What can hang from each mark:
Q_480: Q_978
Q_316: Q_13 Q_345
Q_146: Q_657
Q_30: Q_657
Q_978: Q_480 Q_657
Q_345: Q_316 Q_657
Q_657: Q_30 Q_146 Q_978
Q_435: Q_657

Every row comes from one small tree of marks. Brackets hold a mark, then the marks that hang from it, in the order of their numbers. Every link used is in the known rows. Which tree was each row made from?
Known rows:
(Q_978 (Q_657 Q_30)): [ -2   6  -5  -3   2  -8 -11   1  -9   2   1   7  -7  18  10   4  16  -3
   7   9   1]
(Q_657 Q_146 Q_978): [-13  11  12  16  12 -18  -6  -4 -37  11 -11   4 -19  -8  -6 -10  21 -30
  -5  20  -4]
(Q_480 (Q_978 (Q_657 Q_30 Q_146))): [-10   8   7  10   8  -9  -7  -5 -25  16 -13  15 -11   8   6   1  17 -17
   7   1   4]
(Q_345 (Q_657 Q_30)): [  3  20   3  -3   1 -14   0   7 -12  -9  -9   9   5  20  13  -4  12  -6
  -8  17  12]
(Q_345 (Q_316 Q_13) Q_657): [  9  34   3 -21  10 -22   8   1   9   1 -14  -9 -22  20  11 -14   7 -12
   1 -12  12]
(Q_316 Q_13 Q_345): [  4  -3  -8 -18  14 -16 -11   2  17  10   7 -15 -16  26 -15 -10   7   3
  -2 -14  26]
(Q_316 Q_13 (Q_345 (Q_657 Q_978))): [  5  10  -2 -23  17 -25  -3   5  12   6 -10 -11 -21  25 -15 -12  16  -4
  -9  -5  32]
(Q_435 (Q_657 Q_146)): [ -7  21   4  -4   4 -15   1 -15 -15  13 -19   1 -14   8  -4 -23  17 -19
   5   7 -13]
(Q_30 (Q_657 Q_978)): [ -4   4 -15   4   4 -22  -2 -18  -9   1 -11  11  -6   9  13 -14  19  -9
   3  10   9]
(Q_435 Q_657): [  0  14 -10  -8   0 -12   2 -16  -5   9 -15   2 -11  13   2 -21  13  -7
   7   2  -9]
(Q_345 (Q_316 Q_13) (Q_657 Q_30)): [ 13  37   6 -14  10 -25   4  15   5  -8  -8   0 -15  25   9  -4   9 -15
  -4   3  24]
(Q_978 Q_657): [ -8   2  -8 -12   1  -6  -6 -12  -5  10  -3  -1 -13  12  13  -4  14  -1
  11  -5 -11]
(Q_657 Q_30 Q_146 (Q_978 Q_480)): [-11  14  14  30  16 -23 -18  15 -38  -1  -4  22 -13   3 -11   0  20 -25
 -11  20  15]
(Q_146 (Q_657 Q_30 (Q_978 Q_480))): [  3   3   2  15  -4 -21 -14   6 -21   7  -8  20  -5  16   4 -15  19  -1
  -8  11  27]
(Q_345 Q_316 (Q_657 Q_30 Q_146 (Q_978 Q_480))): [  2  42  24   8  15 -26   3  15 -24  -4 -20  15 -26   8   8  -3  21 -26
 -12  12  22]
(Q_316 Q_13 (Q_345 (Q_657 Q_30 Q_146 (Q_978 Q_480)))): [  0  19   9 -12  22 -31 -12  18   2   3  -7   0 -20  28 -24  -5  18 -12
 -15   0  43]
(Q_146 Q_657): [  2   1  -2  -2 -11 -11  -5 -10  -9  16  -8   3  -1  13  14 -27  11   4
   1  -1   8]
(Q_480 Q_978): [ -4  -3  -4  11   6  -4  -2 -13 -17  12 -11  10  -8   4  11 -11   8  -6
   4  -9   2]
(Q_316 Q_345): [  1  -5  -2  -7   7  -7  -5  -1   1   8   0  -7 -11  15   1 -10  11   8
  -4  -6  18]
(Q_316 Q_13 (Q_345 Q_657)): [  4  10  -2 -30  14 -20  -3   4  20   5  -5 -14 -14  32  -9 -12   9   3
  -7 -13  30]

Write each row's tree:
[ -8  16  15  27  13 -21 -12  12 -41   1  -7  14 -11  -2  -8   1  24 -32
 -11  39  10] : (Q_657 Q_30 Q_146 Q_978)
[ -9  14   8   1   6 -11 -12   2 -20   7  -2   7  -8  12   4   4  19 -16
   5  14  -1] : (Q_978 (Q_657 Q_30 Q_146))
[ -4  14  14 -10  13 -18   2   1 -13   8 -18  -3 -20  11  -4 -11  21  -9
 -14   6  22] : (Q_316 (Q_345 (Q_657 Q_146 Q_978)))
[ -8  27  17  11  11 -23  -6  12 -30  -5 -16  18  -9  11   1  -4  20 -22
 -15  18  16] : (Q_345 (Q_657 Q_30 Q_146 (Q_978 Q_480)))
[  4  44  23  -1   9 -20   8  12 -18  -3 -17   4 -14  12  15  -5  15 -23
  -7  14  16] : (Q_345 Q_316 (Q_657 Q_30 Q_146))
[-14  13   5   4   8 -13 -20   5 -15   5   1  16 -11  17   2   3  15  -8
   4  -7   4] : (Q_978 Q_480 (Q_657 Q_30 Q_146))
[  1  42  18 -11  18 -30   8   3 -10   6 -23  -4 -33   7  -2 -13  19 -33
  -5   3  14] : (Q_345 (Q_316 Q_13) (Q_657 Q_146 Q_978))
[  6  11   7  -6  10 -18  -1  11  -7  -2 -11   4 -10  20   0  -3  21  -1
 -15  15  34] : (Q_316 (Q_345 (Q_657 Q_30 Q_978)))
[ -2  16   8 -26  16 -22  -4   4  11  10  -7 -15 -16  28 -15 -14  11  -7
  -8 -10  28] : (Q_316 Q_13 (Q_345 (Q_657 Q_146)))
[-16  10  11  19  14 -19 -12  -1 -32   9 -10  12 -23  -4  -8 -11  18 -22
  -6   4   1] : (Q_657 Q_146 (Q_978 Q_480))
[ -4  26   7   5   4 -18  -3  -3 -20   6 -14   9  -7  12  -6 -12  19 -21
   1  22  -1] : (Q_435 (Q_657 Q_30 Q_146))
[  6   5   3  12  -5 -19  -8   4 -23   9  -9  15  -1  12   5 -15  21  -6
  -7  24  23] : (Q_146 (Q_657 Q_30 Q_978))
[  2  20  10 -19  17 -25  -9  15   7   4  -4  -9 -11  31 -17  -7  13  -9
 -11   1  38] : (Q_316 Q_13 (Q_345 (Q_657 Q_30 Q_146)))
[  0  17  16  -3  13 -20  -2  12 -16   2 -14   3 -12  15  -5  -5  23 -11
 -17  19  32] : (Q_316 (Q_345 (Q_657 Q_30 Q_146 Q_978)))
[  3   9  -2 -23  18 -26  -8   6  15   6  -8  -5 -22  28 -17 -11  14   0
 -11 -16  35] : (Q_316 Q_13 (Q_345 (Q_657 (Q_978 Q_480))))
[  5  18  -4   7   6 -21  -2  -3 -18   0 -16  13 -12  11  -5  -9  24 -16
   0  29   3] : (Q_435 (Q_657 Q_30 Q_978))
[ -1  39  21  -9   8 -17  12  -1 -14   4 -21  -3 -21   6  17 -13  13 -21
  -4   0   4] : (Q_345 Q_316 (Q_657 Q_146))
[ -5   5  -7   0   4 -10 -18   4  -5   0   5  17  -9  23   8   4  12   6
   6 -11   7] : (Q_978 Q_480 (Q_657 Q_30))
[ 11  35  11  -5   5 -16   9  11  -9 -10 -12   6 -13  17  22  -3  12 -11
  -6  10  18] : (Q_345 Q_316 (Q_657 Q_30))
[ -6  14  13  -8  14 -19  -2   3 -11   7 -17   1 -21  13  -6 -12  20  -4
 -14  -4  26] : (Q_316 (Q_345 (Q_657 Q_146 (Q_978 Q_480))))
[ -2  14  -8   1   7 -19  -2 -13 -11   8 -20  12 -23   9  -6 -19  18  -9
   4   0  -5] : (Q_435 (Q_657 (Q_978 Q_480)))
[  0   0  -1   6  -4 -18  -9  -6 -16  16 -13  13 -12  10   6 -25  18   1
  -3  -4  14] : (Q_146 (Q_657 (Q_978 Q_480)))
